Each row was made from one small tree. The marks that hang from a mark follow it in brackets, in alphabetical order. Every link used is in the known rows. Write each row's tree.
(in the rows, 128 means zero)
Known rows
N(U Y): | 134 | 102 | 157 | 137 | 139 |  95 |  88 |  98 | 115 | 120 | 149 | 101 | 148 | 154 | 135 | 168 | 109 | 121 | 105 | 129 |
S(H(Z(K(R(N))))): | 118 | 147 | 112 | 113 |  95 | 114 | 118 | 144 | 132 | 146 |  83 | 124 | 160 | 118 | 119 | 158 | 143 | 137 | 126 | 141 |
N(U(H)): | 129 |  86 | 126 | 143 | 117 |  89 | 109 | 108 | 106 | 111 | 110 |  99 | 138 | 159 | 150 | 141 |  87 |  93 |  99 | 138 |
Y(S): | 136 | 143 | 138 | 122 | 147 | 137 | 108 | 119 | 137 | 110 | 147 | 140 | 134 | 112 | 128 | 136 | 133 | 140 | 132 | 122 |
U(H(Z(K))): | 111 | 120 |  97 | 130 |  93 | 116 | 119 | 129 | 122 | 117 |  71 | 118 | 147 | 144 | 119 | 148 | 122 | 101 |  90 | 147 |
K(R(T) Z): | 122 |  65 | 164 | 171 | 126 | 210 | 124 | 152 | 124 | 146 | 134 | 148 | 121 | 127 | 105 | 153 | 135 | 117 | 103 | 106 |
H(Z(K(R(N(U))))): | 113 | 128 | 129 | 156 | 115 | 128 | 111 | 136 | 124 | 143 |  92 | 139 | 152 | 140 | 115 | 162 | 142 | 104 | 101 | 144 |
Z(K(R(N(U) T))): | 112 |  82 | 147 | 173 | 154 | 185 | 102 | 137 | 111 | 159 | 110 | 164 | 143 | 143 | 113 | 159 | 135 | 115 | 103 | 135 |
Z(K(R(T))): | 113 |  80 | 144 | 168 | 148 | 202 | 120 | 141 | 115 | 150 | 112 | 162 | 141 | 134 | 109 | 153 | 149 | 119 | 107 | 140 |
Z(K(R(N))): | 109 | 113 | 137 | 166 | 148 | 177 | 110 | 147 | 116 | 153 | 106 | 172 | 136 | 140 | 100 | 150 | 149 | 125 | 114 | 131 |
Z(K): | 122 | 121 | 128 | 150 | 130 | 162 | 132 | 129 | 129 | 134 | 106 | 143 | 140 | 136 |  99 | 134 | 144 | 136 | 110 | 155 |
R(N(U(H)) T): | 123 |  75 | 138 | 139 | 140 | 120 |  80 | 114 | 112 | 165 | 109 | 124 | 142 | 149 | 152 | 159 |  80 | 100 |  90 | 117 |
S(H(Z(K))): | 126 | 149 | 108 | 107 |  85 | 108 | 131 | 135 | 137 | 133 |  86 | 109 | 163 | 116 | 119 | 151 | 142 | 142 | 124 | 155 |
T(R(N)): | 118 | 126 | 112 | 101 | 146 | 136 | 111 | 122 | 128 | 143 | 115 | 149 | 119 | 111 | 105 | 128 | 130 | 120 | 143 | 126 |
N(Y(S(H(Z)))): | 129 | 152 | 139 |  98 | 128 | 116 |  86 | 114 | 139 | 116 | 141 | 119 | 159 | 114 | 120 | 175 | 142 | 155 | 125 | 121 |
R(N): | 121 | 151 | 125 | 125 | 137 | 114 | 100 | 134 | 129 | 155 | 119 | 146 | 126 | 133 | 125 | 134 | 118 | 133 | 125 | 109 |
N(U): | 136 | 100 | 143 | 147 | 129 |  97 | 116 | 109 | 114 | 120 | 131 | 106 | 136 | 150 | 147 | 135 | 101 | 107 | 114 | 139 |
K(R(N) Z): | 117 | 113 | 152 | 168 | 125 | 175 | 111 | 159 | 126 | 152 | 125 | 162 | 113 | 136 |  93 | 148 | 135 | 125 | 113 |  91 |
Y(S(H)): | 138 | 150 | 129 | 101 | 130 | 124 | 110 | 121 | 139 | 112 | 135 | 127 | 147 | 103 | 133 | 142 | 133 | 153 | 141 | 127 |

Which tree is each row?
| 120 |  85 | 127 | 156 | 112 |  99 | 105 | 117 | 104 | 116 |  95 | 109 | 147 | 160 | 143 | 156 | 101 |  82 |  90 | 146 | -> N(U(H(Z(K(R)))))
| 119 | 136 | 118 |  84 | 148 | 132 |  90 | 116 | 133 | 138 | 123 | 143 | 135 | 104 | 103 | 149 | 135 | 139 | 145 | 122 | -> T(R(N(Y(S(H)))))
| 120 | 125 | 118 | 115 |  95 | 130 | 124 | 140 | 130 | 143 |  89 | 118 | 163 | 114 | 125 | 162 | 144 | 133 | 121 | 148 | -> S(H(Z(K(R(T)))))
| 119 | 113 | 126 | 105 | 151 | 119 |  91 | 108 | 121 | 139 | 124 | 135 | 130 | 123 | 110 | 148 | 120 | 117 | 132 | 127 | -> T(R(N(U Y)))
| 111 | 137 | 125 | 150 | 115 | 138 | 114 | 142 | 127 | 146 |  91 | 147 | 149 | 133 | 109 | 159 | 151 | 111 | 106 | 140 | -> H(Z(K(R(N))))
| 138 | 124 | 154 | 116 | 132 |  85 |  75 |  94 | 125 | 109 | 146 |  97 | 166 | 136 | 139 | 183 | 114 | 135 | 111 | 133 | -> N(U Y(S(H(Z))))
| 116 | 113 | 108 | 107 | 132 | 109 | 101 | 113 | 119 | 134 |  99 | 131 | 130 | 126 | 118 | 139 | 114 |  97 | 125 | 135 | -> T(R(N(U(H(Z)))))
| 117 |  80 | 161 | 169 | 133 | 199 | 105 | 156 | 124 | 165 | 129 | 160 | 119 | 132 | 102 | 158 | 128 | 119 | 101 |  92 | -> K(R(N T) Z)
| 116 | 106 | 117 | 104 | 145 | 117 |  87 | 107 | 118 | 134 | 113 | 133 | 131 | 128 | 111 | 150 | 114 | 110 | 125 | 128 | -> T(R(N(U(H) Y)))
| 110 | 123 | 128 | 150 | 119 | 150 | 112 | 142 | 126 | 153 |  92 | 147 | 153 | 131 | 114 | 164 | 148 | 108 | 102 | 141 | -> H(Z(K(R(N T))))
| 106 | 111 | 102 | 137 |  99 | 128 | 114 | 136 | 115 | 120 |  73 | 128 | 145 | 145 | 120 | 154 | 127 |  94 |  92 | 139 | -> U(H(Z(K(R))))
| 129 | 147 | 128 | 114 | 125 | 134 | 106 | 131 | 137 | 117 | 120 | 137 | 156 | 105 | 125 | 158 | 147 | 143 | 133 | 134 | -> Y(S(H(Z(K(R)))))
| 117 | 106 | 111 | 107 | 141 | 117 | 101 | 113 | 118 | 135 | 106 | 135 | 125 | 126 | 117 | 133 | 109 | 102 | 129 | 131 | -> T(R(N(U(H))))
| 118 | 132 | 121 |  94 | 156 | 138 |  90 | 113 | 131 | 137 | 130 | 150 | 127 | 109 | 101 | 148 | 135 | 131 | 140 | 119 | -> T(R(N(Y(S))))
| 127 | 108 | 143 | 126 | 127 |  83 |  65 |  91 | 116 |  98 | 129 |  98 | 162 | 152 | 139 | 185 | 101 | 108 |  88 | 130 | -> N(U(H(Z)) Y(S))
| 117 |  93 | 152 | 174 | 120 | 154 | 101 | 150 | 115 | 142 | 117 | 149 | 117 | 151 | 103 | 153 | 115 | 107 |  97 |  97 | -> K(R(N(U(H))) Z)
| 120 | 140 | 114 | 114 |  92 | 119 | 128 | 143 | 130 | 137 |  87 | 118 | 160 | 115 | 120 | 156 | 148 | 136 | 127 | 148 | -> S(H(Z(K(R))))
| 130 |  93 | 163 | 132 | 163 | 131 |  55 | 102 | 121 | 163 | 145 | 132 | 152 | 138 | 143 | 182 |  97 | 127 |  97 | 108 | -> R(N(U Y(S)) T)
